Every row comes from one small tree of marks. The marks that hang from a mark follow it in brackets, in the order of their numbers. Every link used is in the known rows. Which tree was each row made from?
Known rows
j_153(j_616(j_550(j_371) j_667 j_876(j_401))): 6, 15, 12, 26, 5, -16, -1, -2, -3, -14, 6, 7, -2, -12, 0, -4, 4, 15, 4, -5, -9, 0, -8, 2
j_580(j_496(j_616(j_153))): -7, -1, -37, 12, 3, 35, 16, -3, -18, 16, -13, -2, -17, 8, 16, 0, -6, -22, 4, -2, 9, -13, 16, 6
j_153(j_616(j_667 j_876(j_401(j_328)))): 18, -3, -22, 29, -7, -23, 3, -12, -2, -16, 13, 6, -9, 11, -1, -12, 10, -14, 13, 17, -12, 5, -14, 8
j_153(j_616(j_550 j_876)): 4, 10, -18, -4, 4, 9, 3, -3, -3, 11, 7, 7, -1, -3, 2, -6, 3, 14, 3, -4, -9, -2, -11, 5
j_550(j_371): 1, -6, 8, 9, -3, -1, 15, -6, -15, 5, 0, 11, 8, -4, -8, 4, 9, 0, 9, -5, 10, 10, -12, 15
j_876(j_401(j_328)): 21, -18, -28, 13, -12, -2, 30, -21, -10, 4, 6, 2, 1, 17, -7, -8, 17, -22, 25, 10, -3, 16, 0, 20
j_496(j_580 j_616): -1, -1, -26, 5, 0, 30, 18, -6, -19, 23, -13, 1, -8, 12, 9, 5, 1, -16, 6, -1, 10, -7, 21, 11
j_401(j_876): 16, -18, -27, 4, -10, 0, 14, -16, -8, 11, 4, 4, 1, 13, -5, 2, 12, -10, 21, 3, 1, 10, -6, 17
j_616(j_153 j_550(j_371) j_876(j_401(j_328))): 18, 10, 0, 23, 3, -18, 18, -15, -7, -17, 5, 8, -1, -13, -3, -17, 8, -1, 11, -16, -4, 10, 4, 9
j_580(j_496(j_616(j_153 j_550 j_876(j_401)))): 6, 11, -37, 10, 7, 24, 16, -8, -11, 12, -5, -4, -17, -2, 17, -8, -4, -6, 7, -5, 1, -14, 24, -3
j_616(j_153 j_550(j_371) j_667 j_876(j_401)): 13, 12, 15, 29, 10, -29, -3, -4, -1, -25, 1, 9, -8, -23, -1, -7, 1, 5, 8, -19, -2, -9, 8, -2
j_496(j_580 j_616(j_550(j_371) j_667 j_876)): 0, 27, 15, 20, 10, -8, -4, 3, -12, 6, -16, 4, -8, -17, 9, 6, -6, 7, -5, -14, 6, -19, 25, -2
j_401(j_328): 15, -12, -23, 8, -10, 0, 19, -14, -11, 9, 2, 5, 1, 12, -6, -4, 11, -18, 17, 6, 0, 9, -1, 19
j_69(j_550(j_371)): -2, 0, 10, 0, -3, -7, 21, -3, -16, 7, -13, 17, 18, -8, -12, 8, 7, 15, 5, 2, 10, 13, -17, 18
j_153(j_616(j_550 j_667(j_262) j_876)): 8, 12, -6, 14, 4, 5, -13, 3, 0, -8, 4, 5, -8, 7, 9, -3, -3, 12, -1, 23, -10, -10, -5, -9
j_496(j_580 j_616(j_667 j_876)): 5, 8, -15, 16, 2, -9, -8, -1, -9, 6, -10, 5, -14, 0, 8, 4, -4, -13, 0, 1, 9, -22, 19, -1
j_69(j_550): 5, -8, -14, -10, -4, 0, 19, -5, -12, 16, -11, 12, 11, 2, -9, 6, 7, 6, 9, 6, 6, 5, -9, 16
j_153(j_616(j_550 j_667 j_876)): 6, 15, -7, 10, 6, -8, -11, 2, 2, -1, 4, 6, -8, -7, 3, -2, -2, 10, 3, -3, -12, -15, -5, -1
j_667(j_262): 10, -15, -17, 4, -7, 20, 10, -8, -11, 5, 2, 7, 1, 20, 1, 1, 7, -8, 10, 28, 6, 6, -3, 5
j_429(j_371): -5, -14, -8, 13, -7, -8, 21, -5, -9, 18, -3, 7, 7, 9, -2, 1, 6, 13, 15, 2, 13, 7, -17, 13
j_580(j_496(j_616(j_876))): 1, 2, -34, 2, -4, 10, 6, -6, -15, 24, -4, 2, -7, 4, 10, 2, -1, -8, 3, 11, 10, -10, -1, 2
j_496(j_616(j_153 j_876)): 5, 0, -17, 8, 2, 5, 0, -4, -11, -5, 0, 9, -13, 0, 6, -10, 1, -7, -1, -5, 11, -9, -2, 7

Which tree is each row?
1, 5, -26, 9, 7, 12, 4, -4, -14, 7, -8, 8, -16, 0, 13, -7, -5, -15, -3, -11, 11, -15, 21, 0
j_496(j_580 j_616(j_153 j_876))
5, 14, 10, 8, 10, -11, 2, -2, -7, -8, 0, 13, 0, -24, -2, -8, -1, 12, 0, -25, 3, -4, -2, 2
j_616(j_153 j_550(j_371) j_876)
3, -5, -11, 23, -3, 18, -4, 1, -6, -7, 2, 5, -9, 24, 8, 3, 0, -5, 3, 33, -5, -3, -7, 1
j_153(j_616(j_667(j_262)))
4, 10, 23, 15, 5, -11, 4, 1, -7, -2, -7, 4, 1, -14, -5, 8, 1, 7, 9, -14, -1, -8, 8, 7
j_616(j_550(j_371) j_667)
-4, 12, -34, 7, 9, 45, 19, -1, -15, 20, -16, -7, -17, 2, 19, 1, -9, -11, 5, -13, 1, -18, 29, 4
j_580(j_496(j_616(j_153 j_550)))
5, 1, -11, 16, 0, -16, -14, 0, -1, -7, 8, 11, -8, 0, 0, -3, 2, -1, 1, 7, -4, -9, -18, 1
j_153(j_616(j_667 j_876))
11, -4, -16, 21, -2, -16, -3, -6, 0, -11, 12, 9, -8, 5, -1, -6, 7, -4, 9, 12, -6, -2, -15, 2
j_153(j_616(j_667 j_876(j_401)))
18, 4, -8, 19, 9, -21, -4, -7, 4, -17, 3, 5, -15, -12, 0, -9, 1, -3, 13, -13, -6, -17, 15, -4
j_616(j_153 j_550 j_667 j_876(j_401))
23, -11, -29, 19, -4, -19, 13, -20, -5, -14, 11, 9, -8, 4, -4, -18, 11, -20, 16, 0, -2, 8, -2, 9
j_616(j_153 j_876(j_401(j_328)))
-6, 24, 12, 31, 17, 18, 6, 5, -15, -4, -23, 1, -18, -12, 16, 4, -12, -6, -3, -27, 4, -22, 42, 1
j_496(j_580 j_616(j_153 j_550(j_371) j_667))
13, -5, -5, 24, 2, -18, -19, -1, 0, -24, 2, 12, -14, 4, 5, -7, -3, -10, 1, 18, 4, -15, -3, -11
j_616(j_153 j_667(j_262) j_876)
9, 1, -27, 22, -4, -7, 2, -7, -9, 6, -3, -2, -15, 4, 10, 2, 1, -16, 10, 16, 6, -16, 8, -2
j_580(j_496(j_616(j_667 j_876(j_401))))
1, 21, -21, 17, 10, 5, -7, 3, -6, 3, -13, -3, -23, -10, 18, -1, -14, -7, -1, -10, 0, -33, 25, -9
j_580(j_496(j_616(j_153 j_550 j_667 j_876)))
-2, 9, -33, -2, 2, 42, 22, -3, -16, 34, -13, -8, -8, 6, 14, 7, -4, -5, 9, -1, 2, -13, 24, 7
j_580(j_496(j_616(j_550)))
1, 21, 18, 20, 7, -15, -8, 5, -4, -9, 1, 10, -2, -17, 0, -1, -1, 19, -3, -9, -7, -7, -12, 1
j_153(j_616(j_550(j_371) j_667 j_876))
11, -2, -6, 18, 5, -28, -16, -2, 1, -19, 2, 12, -14, -10, -2, -7, -2, -11, 3, -8, 3, -18, -3, -3
j_616(j_153 j_667 j_876)
3, 10, -15, 23, 10, -6, -11, 1, -8, -6, -11, 7, -23, -4, 13, -3, -9, -19, -4, -9, 8, -27, 24, -5
j_496(j_580 j_616(j_153 j_667 j_876))
11, 6, -14, -1, 9, -3, 1, -5, -2, 0, 2, 9, -7, -13, 1, -10, 0, 3, 6, -20, -2, -11, 6, 0
j_616(j_153 j_550 j_876)
-2, 16, 18, 27, 5, 20, 0, 6, -9, -10, -4, 4, -2, 6, 9, 4, -2, 14, -2, 17, -8, -2, -1, 1
j_153(j_616(j_550(j_371) j_667(j_262)))
